Each row comes from the steps of one path. Every step used is in the known rows, and no mark comes twice. Write the path behind each row, first mark first.
Known rows
w, g: [  6   0  -2   2  -8  -6   3   7  24  16   5   4   1   1 -24 -14   3   3
  -2   1  -5  -6  11   1  -6  12  -3   4 -24  -5 -10   3 -20  18  -3  -2
 -23  -9  -4   2  -7   6   1   3  10  -7  17   2   5   4  14   4  -7   0
   0 -17   1 -10]
e, h: [-11   8  -3   7  -3 -14   2  20  -8  22  -3   3 -10   3   3  -4  -4 -16
  -3   1  18   7  -2   0   5  16   2   3  -4  -2  -7  -1  -7   3  -6  -2
  11   2  -1   0  -7   3   0 -34 -28  -7   4 -14   4   6  -8   3  -4   1
   0  26   1  -8]
k, r: [ -5 -14   0  -4   0  -7   4  -2   5  -9  -7 -11   0   6 -33 -14   3  -7
  -8  -6 -26   6  -8  -3   2  -7   3   2  -4   7  -1  -4  21  45   6  -4
   3  -8   2   2  -5   2   3 -10  -7   1  -7   8  -1  -1 -11  -4   5  11
  -3  12  -1  -3]
w, m, l, t, e, h, r: [  1   9  14 -12  19 -26   2  13  10  32   9  -3  12  34   6 -12  -6 -43
 -20  28  29  28  10  21  41   2  -9  -3   5  36 -37   4 -49  -8   0  -6
  22 -13  20  35  -7 -14 -16 -41 -34 -11   7 -13  14  -8  34   0  -2  10
  10  25  12 -22]
k, r, g: [-13  -7  -8  -8  -8  -8  -9  -5  17  -2 -11  -7  -3   1 -31 -13   4  -8
  -8 -11 -22  -4  -6   2  -1  -1  10  17 -24  -6   0  -3  13  65  23   0
   0  -8   4   8  -6   3   3   5  10  10 -24   6   9  -1   0   7  -2 -20
  -3  16   1 -25]
w, g, r: [ -2 -19  22  16 -20  -1   4   5  31  -2   0   2   0  15 -34  -5  28  -6
   0   3  -4   1  11  12  -1   2  16   7 -34   2 -15   2  -7  39  10  -4
 -23 -15  -7  -4  -6   4   0   1  16  -3  23  -5  14  -1   8   8 -15   2
  11 -19  -3 -15]
r, m: [  1   9  -4  -3   3  -8 -16  -5   7   4   0  -1 -14  -6   6  -5   1   7
  -5 -14   0  -5   0   1   3  -1  -4   8  -7   0  -8  -7  -4   1   9  -3
  17  14   6  34  -4 -12   5   8 -17   3   1  -5   5   2   5  18  -3  11
   0   2   4   3]
e, h, r, g: [-34   9   5  -3 -25 -17  -5   7   2  12   5  -2  -2  15  24 -13  19 -26
 -13   5  22   7  -1  -2   8   9   7  10 -23  -8 -36  -8 -16  23  11  -3
  17  -5   9  10 -13  14  -4 -25  -5   2  -6  -7  17  -1   7  16 -11 -25
   9  27   8 -25]
l, m, r, g: [ -1   2  -1  -7 -18  -7 -23  -3   3  -8  -7  13 -13 -11  -9   5   6 -24
  -7 -14  26  -5   4  23  16 -20 -20  16 -20  16  -1  -8   1   8  -4  15
  11 -12  17  17  -1  -9 -20 -22  12  11   8  -2  10   0  30  10  -3 -35
 -18 -19   1 -17]
l, g, w, m: [ -8 -21 -36  12   0   3   5   0   8  13  -1  10 -16   5 -18  -2  13 -10
  -5  31   6  -6  17  13  17  -5  16   3 -25 -16   2  -7 -49  14   5   3
  -4  -6  -6  21  -1 -10  13 -40   8   1  -1   9  17   0  18  17  12  24
  13 -24  -2 -28]
h, e: [ -6  -1   3  -8  -5   3  -1  -7  -1  27   5   1  11  33  16  -2   0  -2
   2  12   0  -7   4  -3  -1   2   6 -12  -5 -12  21   3   6  -4  -8   8
  11   7   0   8   1 -19  -4  -2  11  -1   3   1  -4  -1  -6  -2  -2  17
   4  -4  17   6]
g, w, m, l: [-17   7 -21   7   7 -15  10  -5  18  31   0  14  25   6  -9  -7   2   0
  -4  26   2 -13  19  33  26   2 -16   3  -5  -8 -16  -4 -53   7  13   6
   3   0  21   8 -16 -17   9 -13   1  -5  -4   2   7  -5  -3   9 -12  27
  10 -24  -3  -1]
g, r, m, l, t, e: [ 15   2  29  -9  27  -4 -28   1  18 -11 -11  -3  21  22 -29  18  10 -26
 -18   5   9  18   9  32  23 -18 -16  -6  -5  41 -18   5  -6  17  22  -4
  32 -17  21  38  10 -17 -18   8 -19   4  23   1  22  -6  43  13  -2  20
   0   3  12 -13]
g, r: [-10 -19  28  11 -14   4   3   4   7 -19  -7  -1   2  10 -15  10  26  -4
  -1   1   2   3   7  15   2  -7  18  -4 -10  11  -2  -4  15  24  12  -4
   1 -10   1  -8  -3  -1   1   3   4   5  11  -2  10   1   0   5   1   4
  12  -3   2  -5]
t, e, h, r: [ -3  -5  25 -13   8 -23 -13  14  -7   5   1 -13  -1  21  11 -13   7 -24
  -6  26  14  21  -4  -4   9  -4   4   1 -10  11 -33  -3 -11  -3   6 -12
  10 -13   9  12 -15   8  -2 -49 -24  -3  10   0  11  -7  -4  -2   0  10
   6  35  14  -6]
t, e: [ 14   0  11 -12  21  -7 -16  -1   3  -4   1  -6   8   1 -10  -2  -6   3
  -6  24  -9  14   2   7  -5 -18   6  -2  -1   9 -10   1  -4  -5   4  -4
  -5 -10  -4   4   0  -1  -3 -17   2   6   6   4   2  -3   3  -6  14   7
   0   7  14  -8]
h, r, g: [-19   1   5 -10 -29  -4 -11 -12   8 -12  11  -2   5  15  30 -19  16  -7
  -6  -1   5   1   0  -4  -1   2   8  12 -21   1 -21  -7  -8  25  20  -8
  10  -4  11   8  -2  12 -12  14  21  11  -8  12   9  -3  11  13  -2 -28
   6   0   7 -15]
r, g, w: [-26  -6 -26   1 -15   3  -6  -7  17   0  -3   1   2   2 -14  -2  25  -1
  -5   9   6  -4   7   5  -2  -7   2  18 -21 -27  -8  -8 -25  34  22   7
  -3 -12   1  -5  -2   8   0  -2  16  14  -9   6  18   4   2  18  -7 -15
  -4  -4   3 -19]
l, g: [  7  -5  -4   4  -2   2  -4   1 -12  -3  -3   7  -1  -2  -3   4   4 -17
   0   5   5  -3   1   6   1  -2   8   1 -19   4  20   0  -7  11  -5   7
  -2 -14   0  11   4   3  10 -25  20   6   9   7   6  -2  25   0  15  -7
   5 -10  -2 -26]
r, g: [-10  10  -7   0 -11  -2  -4  -5  13   5   1   9  -4  -1  -5  -7   5  -5
  -2  -2   2  -7  -1   5  -8   2   4  15 -14  -7  -9  -1  -2  23  13   3
   2  -6   0   2   3   6   0   6  18  13 -13   0  10   4  13  10   3 -30
  -3  -1   3 -19]
m, r, g: [ -6   8   7  -2 -21  -6   1  -6   8  -8   1   9   1  -5  -5  -3  15 -25
  -1   4  10  -2   1  32   3 -12 -13   9 -14   5 -16   0   4  13   7   9
  -1 -11  26  -3   4   7   0  13  23  14  -1  -1   2   2  17   4   4 -37
 -11 -15   4 -18]
t, l: [ -5  12   8  -5  17   2  -9   2   0   1  -1  -1  45  -3  -7   8  -3   2
  -1   3  -5  13  -4  12   4  -7   6  -2   0  13 -10  -8  -2   5   2  -3
  -1  -1   4   8 -11   3   0   8  -3  -4   0   2   4  -3  -1  -4 -22  -5
   3  -1  -3  -1]
h, r, g, l, m: [-22   4   5  -9 -33   1 -22  -8   5  -7  -8   2   4  17  21 -20  18 -11
 -18 -24  22   5   7  -9  19  -6  32  19 -36   8  -5 -13 -17  23  24  -3
  20 -12   2  18  -2 -10 -29 -12  14  13  -4  13  21  -9  46   9  -2 -28
   1  -9   8 -10]
g, r, m, w: [  7  -7  19   2  -6   5 -14 -11  12  -9  -2   3  -8  12 -15   6  28  -1
  -2  15   3 -12   7  22  12 -15  15   1 -11   6 -12  -4  -7  16  25  -6
  10   5   9  23  -5 -22   9   2 -13   6  16   2  10   2  21  16  -1  13
  33 -18  -3   1]
l, g, r, m: [ -1  -9  12   9   3   5 -21   2   3 -13  -3   6 -18   9 -16   9  28 -17
 -14   2   9  -5   8  16   4  -6  19   3 -39  16   6  -5   4  30  16  -4
  11  -3   4  36   1 -13   9 -10  -9   7  18   6  23   0  28  26   2  17
  12  -8   4 -27]
m, r: [  8  -1   9  -3 -14  -7   0  -3  -4 -10   2   9  -1  -2   2   2   2 -25
   4   5  10   5  -1  25   2  -8 -13  -5  -1  10  -5   1   7 -12  -6   9
   0  -8  20  -6  -2  -3  -1  -6  10   1  16   1  -4  -1   9  -9   6  -5
 -12 -13  -2   0]
r, g, w, m, l, t: [-18   6 -31   4  -3   2   7  -5  32  28  -3  12  15  11 -12  -5   6 -26
 -20  11  19   5  21  28  35  -4 -16  13  -8  -4 -18  -4 -64  30  13  13
  17 -11  17  18  -1 -14 -17   7  10   4 -10   0  16   0  43  19  -9 -10
  -3 -18   0 -32]

Which path is each row?
[ -1  17  14  -7  -1 -18 -13  20   8  15 -20   3  -6   3 -24  -7   0 -70
 -20   5  40  40   7  43  24 -14  19  12 -14  24 -28   1 -21  19   1   4
  10 -35   8   8  -1   6 -18 -30 -15  15  10 -10  30   1  83  -6  23 -33
 -20  24  18 -57] : m, r, g, l, t, e, h
[  1   4  21 -17  18 -27 -34   5  -3   8  14 -11 -16  22  14 -18   8 -20
 -13  23  16  16  -2  -4   5  -2   0   3 -15   5 -43  -5 -17  -7  16 -15
  30   7  16  41 -19  -1   0 -29 -51  -1   9  -1  18  -3   6  10  -3  26
   9  37  22  -5] : t, e, h, r, m
[  8  18  -9  -1  18  -9 -19  -6  -4  17   2  16  12   2  -6   0  -2 -21
 -12  -6  11 -20  10  28   9   5 -16   8 -20   7   1   3 -17   8  -1   5
  24   6  25  44   2  -9  15 -10  -1   3  12   9   7   0  35  17   0   1
  11 -15  -5 -25] : r, m, l, g
[-16  -7 -18  -3 -29  -3 -18  -8  13 -10 -13  22  -1  -4 -16   1  24 -27
  -5  -2  27   1  13  20  19 -25 -25  14 -27  -1   4 -10 -24  16  11  18
  13 -23  21  11  -4 -15 -17 -30  11  11  12  -5  15  -2  18  16  -3 -15
 -20 -27   2 -14] : l, m, r, g, w
[ 14 -11  12  11  -2   2 -17  -9  -2 -11   4   8  -9  12 -20   8  28  -9
  -4  22   9 -15  10  28  12 -13  27  -1 -27   9   8  -5 -18  27  12   0
   4 -10   4  29   3 -15  18 -23   5   8  20  12  15  -1  43  12  11  13
  35 -30  -7 -28] : l, g, r, m, w
[ 18  -7  -8  -4  -2 -17 -10 -13  28  17   5   2 -14  11 -51 -21   6  -2
  -3   8 -17 -19   3   3   4  -4   2  10 -24 -11 -14  -2 -29  55   7 -10
 -13   5   6  29 -18 -16  20  -8  -9   0  18   5   5   2  11  13  -2  18
  26 -15  -7 -20] : k, r, m, w, g
[-21   2   9  -3 -15 -13  -1  11  -8   9   5  -3  -2  15  30 -12  11 -24
  -6   7  18  11  -2 -12   7  12   4   3 -10  -3 -24  -5 -12   3   3  -5
  15  -3   9   5 -19   7   0 -36 -28 -11  12  -6   5  -4  -8   0 -11   8
   8  23   4  -3] : e, h, r
[  0  11   7  -3   8   4 -16   4  -8 -10  -6   4  44   0  -8  12   1 -16
  -5   5   1  11   3  18   7 -11  13  -1 -18  12  11  -8 -11  11  -2   5
  -7 -15   6  17  -1   8   9 -17  13  -1  10  14   5  -3  22  -4  -5 -11
   7  -3  -4 -31] : t, l, g
[ -2   9 -21  -7  16  -7  -8  -8  37  30  -7   4  21  11 -27  -3  -2 -28
 -14  27  10  13  23  36  28 -23 -14  14  -8  10 -29   0 -63  20  17   7
   7 -22  17  30   0 -13 -14  -1  14   6  -7   1  28  -4  47  14  -3  -6
  -1  -7  15 -39] : r, g, w, m, l, t, e
[ 17  -4  -3  -3  -3   2 -13  -3  -5   4 -13   2   5   6  -1   7   1  -1
   4   2  10 -14   8 -10  16 -20  -5 -12   3  12  21  -6 -25  -7  -6   7
   5  -6  -3  10   4 -25 -11 -47  -5  -2  10  -7  -2  -1  15  -2  -1  -1
  22 -28 -11   7] : l, m, w
[ 37  10   9  -4   3   0  -4   6  25  24  -8  -1   9  18 -40 -10  -9 -29
  -8  18   6  25  18  21  10 -16  28  -4 -18  16 -11   5 -57  14  -4  -2
 -31 -27 -11  -2   7  -5 -16 -19  12   7  36   5  17  -9  81 -15  24  -3
  17 -20   6 -34] : m, w, g, l, t, e
[  5   5  30   5  14   5 -28  -6   0 -19  -4   8  33  12 -26  25  28 -16
  -9  19   4  -3  13  40  15 -25  32  -1 -27  22   2 -11 -24  29  14  -3
   6 -13  15  37  -7 -15  19 -10  -7   5  20   8  16  -1  41  11  -5   4
  40 -34 -11 -27] : t, l, g, r, m, w
[-18  -8 -24   8  -3   1  11  -2  20  11   5   9 -11   6 -16  -9   8   9
   1  29  -2  -3  14   7  20  -3  11   7   0 -13 -13  -6 -44   9   9   2
  -5   5  -2   8 -16 -13   8 -21  -7  -4  -6   2   8  -1   0   9  -6  27
   7 -17  -2  -5] : g, w, m
[ -6  -2 -10   5  12  -5  -1   0   5   1   2  23  28  -1 -26  10  14 -31
  -3  41  17   9  19  55  25 -19   7   3 -20   3  -8  -8 -43  11   2  11
  -1 -16  26  20 -11  -8  21 -32   2  -2  17  11   9  -7  29   4  -1  16
   3 -36  -9 -32] : t, l, g, w, m, r
[-43  -6 -25   4 -21 -23   1   4  21  23   4   8 -16  21  12 -27  31 -19
 -13  29  22  -1   8   1  28   5  11  22 -29 -22 -42 -14 -59  30  27  -6
  12  -1   7  19 -25   2   3 -36 -17   1 -11  -1  28  -2   3  24 -17   4
  14  11   8 -25] : e, h, r, g, w, m
[  8   2  14 -17  15 -11 -29  11   3   6   3 -14 -21  24  11  -2   5 -44
 -21   5  31  38   0 -16  28  -6  -6   5  -9  20 -31   1 -26  -3  11 -12
  42  -8  11  52  -2  -4 -20 -20 -51  -4  10  -5  28  -4  30  21   1  23
 -10  36  24 -21] : l, t, e, h, r, m
[ 21   4  28  -4  18  -8 -23   1  41  11  -2  -7  22  26 -57   2  13 -29
 -18  -3   5  13  16  35  16 -10 -16  -2 -29  32 -29   6 -27  36  18  -6
  -1 -12  14  40   6 -17 -13   6  -8   2  42  -2  31  -4  47  17 -16  14
  -2 -11   8 -29] : w, g, r, m, l, t, e
[  0  10  15  -9  32 -27 -38   7 -13  20   6  -4  17  24   5 -10   8 -42
 -14  23  19   1   3  27  10  -2  -9   3 -32  17 -35  -7 -31   1  10  -3
  26  -4  33  53 -15   0  10 -57 -26   2  22   6  19  -3  29  15   4  10
  16  19  13 -34] : t, e, h, r, m, l, g
[  6   5   9  -3  23 -18 -11  21  -5  21  -5  -6  -5   9 -18  -3  -4 -20
  -7  24   7  11  -2   5   2  -9   4  -3  -3   6 -17   1 -12  -3  -4  -6
   4  -9  -6   4  -2   6   2 -48 -29  -1   6  -6  11   4  -6  -3   5   8
   2  36  14 -13] : t, e, h
[ 24  15   7   3   2 -11  -3  24  19  44 -12   3   2  22 -47 -12  -5 -48
 -12  26  23  29  16  15  21  -1  30  -5 -18  12 -23   5 -71  18 -14  -1
 -21 -25 -18   8  -3  -3 -12 -48 -16  -2  40 -10  23  -2  71 -15  12  -4
  15   9   4 -36] : m, w, g, l, t, e, h
[  1   4  18 -17   8 -10 -28  10   6  14  -8  -8 -18  28   4 -13   5 -48
 -23  -1  34  42  10   0  27  -1  26   8 -16  26 -31  -5 -28   2  18  -8
  29  -6   2  46  -5  -5 -18 -19 -51   1  15   6  35  -6  62   8  13  22
  -5  37  22 -19] : g, l, t, e, h, r, m
[ -1   4  -2   0 -11  17   5   7   5   5 -14   0  -2   4  -5   0  -6 -25
 -17 -24  21  26   9   0  18  -2  27  -4  -2  16   8   1 -11  10   3   1
   7 -15 -12  -2  16  -6 -23   9  -1   1   4  -1  14  -4  59  -4  15  -5
 -13   6   1 -12] : g, l, t
[ 16 -14  17  16 -23  -4 -13  -1  19  -2 -11  14   5  19 -36   0  24  -4
   0   3   6 -11  17   5  15 -18   5  -2 -30  15  10  -6 -29  37   2   1
 -20 -25  -5   7  -8 -19 -17 -43   7  -5  40  -6  12  -7  23   6 -13   1
  31 -37 -10 -13] : l, m, w, g, r
[  4  11   2  -9   6   4   4  -1   0  14  -1   1  34   5  -1  11  -6 -31
  -7 -15  16  14   4  14  23   0 -27  -7  10  21  -8   9 -13   1  -5   9
  16 -17  15   4   8 -11 -17   8   3  -5  10  -7   1  -5  35   3   1 -11
  -9  -2  -6 -12] : m, l, t
[-13 -11 -18   5  -7  -8  10  -3  17   3   5  16 -15   4 -12  -6  13 -13
   3  40   5   2  10  38  22 -11  -5   6  -1  -8 -22  -5 -37  -2   6   6
   3  -6  22   8 -16 -12  14 -22  -1  -3   3   1   4  -5   5   6   2  23
  -1 -32  -2  -2] : g, w, m, r
[  2 -17 -21   6  -2  -5   6  -3   4   0   4  21 -21  -1 -18   1  17 -26
   0  40  11  -1  16  42  24 -14   4   5 -24  -8   0  -5 -39   6   1  15
  -9 -13  19  18  -7  -8  19 -39  17   3  14   9   9   1  29   8  16  16
   1 -44  -4 -25] : l, g, w, m, r
[-22   1   4  -6 -14 -21 -13   6  -3  12  10  -5 -22  15  32 -12  10 -16
  -7  -7  16   2   0 -13  12  20  -1   7 -18  -4 -32  -8 -17   1  13 -14
  31  11  17  41 -19  -5   0 -19 -49  -3   9  -3  16  -2  -1  19 -13  17
  12  30   9  -3] : e, h, r, m
[-26  18   2  -5   0 -27 -14   3  -1  28  11   4  19  23  26 -19  11 -32
 -16  -8  22  -7   2  14  20  15 -21   2  -9   5 -44  -7 -26  -1  15  -7
  40  12  36  37 -19  -8   6 -17 -44  -6  13  -6   8  -2   2  18 -20  15
  16  20   2  -1] : e, h, r, m, l
[-30   6   8  -8 -27   1  -8 -10   9  -5  -2  -2   8  18  20 -26  17 -10
 -15  -6  12   6   6   6   3   1  43  21 -30   5 -24  -8 -15  28  27  -8
   3 -11   9   3  -1   9 -15  15  20  17  -5  14  15  -8  38   3   7 -27
   8  -2   6 -18] : h, r, g, l
[-31   5 -23   1   2 -15 -20   6  -8  17   1  17  14  26  14  -8  26 -48
 -17   4  35  -5   9  16  25   7 -18   7 -34 -17 -19 -13 -50  20  19   2
  40  -7  35  39 -20   0  16 -54 -26  -1  21   6  26  -5  17  32 -13  26
   8   1   0 -32] : e, h, r, m, l, g, w
[  6  11 -12   7  18 -13   8   2  -1  33   3  12  14   8  -6 -11  -7 -16
  -2  19   2 -21  17  39  19   5   1  -1 -14  18  -1   4 -37   4 -10   7
   3   1  18  25  -1 -17  16 -24  17  -3  -1  10  -2   0  31   3   7   5
  22 -25  -7 -24] : w, m, l, g
[ 11   2  -7 -13   8  -9 -15 -12   8   1  -3  -3 -15   3 -32 -12   0  -7
  -2   7 -18  -7  -5   4   9 -13   6   6  -4  -5  -2  -5  -9  38  16  -5
  10   5   8  29 -12 -20  11  -7 -28   2  -2   6   3   0   7   6   7  22
  21   0  -8  -6] : k, r, m, w
[ -4  -9  18  10  -6  -3 -14   1  36   2   9   9 -14  14 -34  -7  29   3
  -9  -8  -5 -12  12   7  -2   5  10   8 -33   2 -22  -3  -8  38  17 -11
  -4  -1   0  28 -13  -8   6  14 -11   2  27  -1  17   3  15  25 -22  19
   9 -16   3 -11] : w, g, r, m
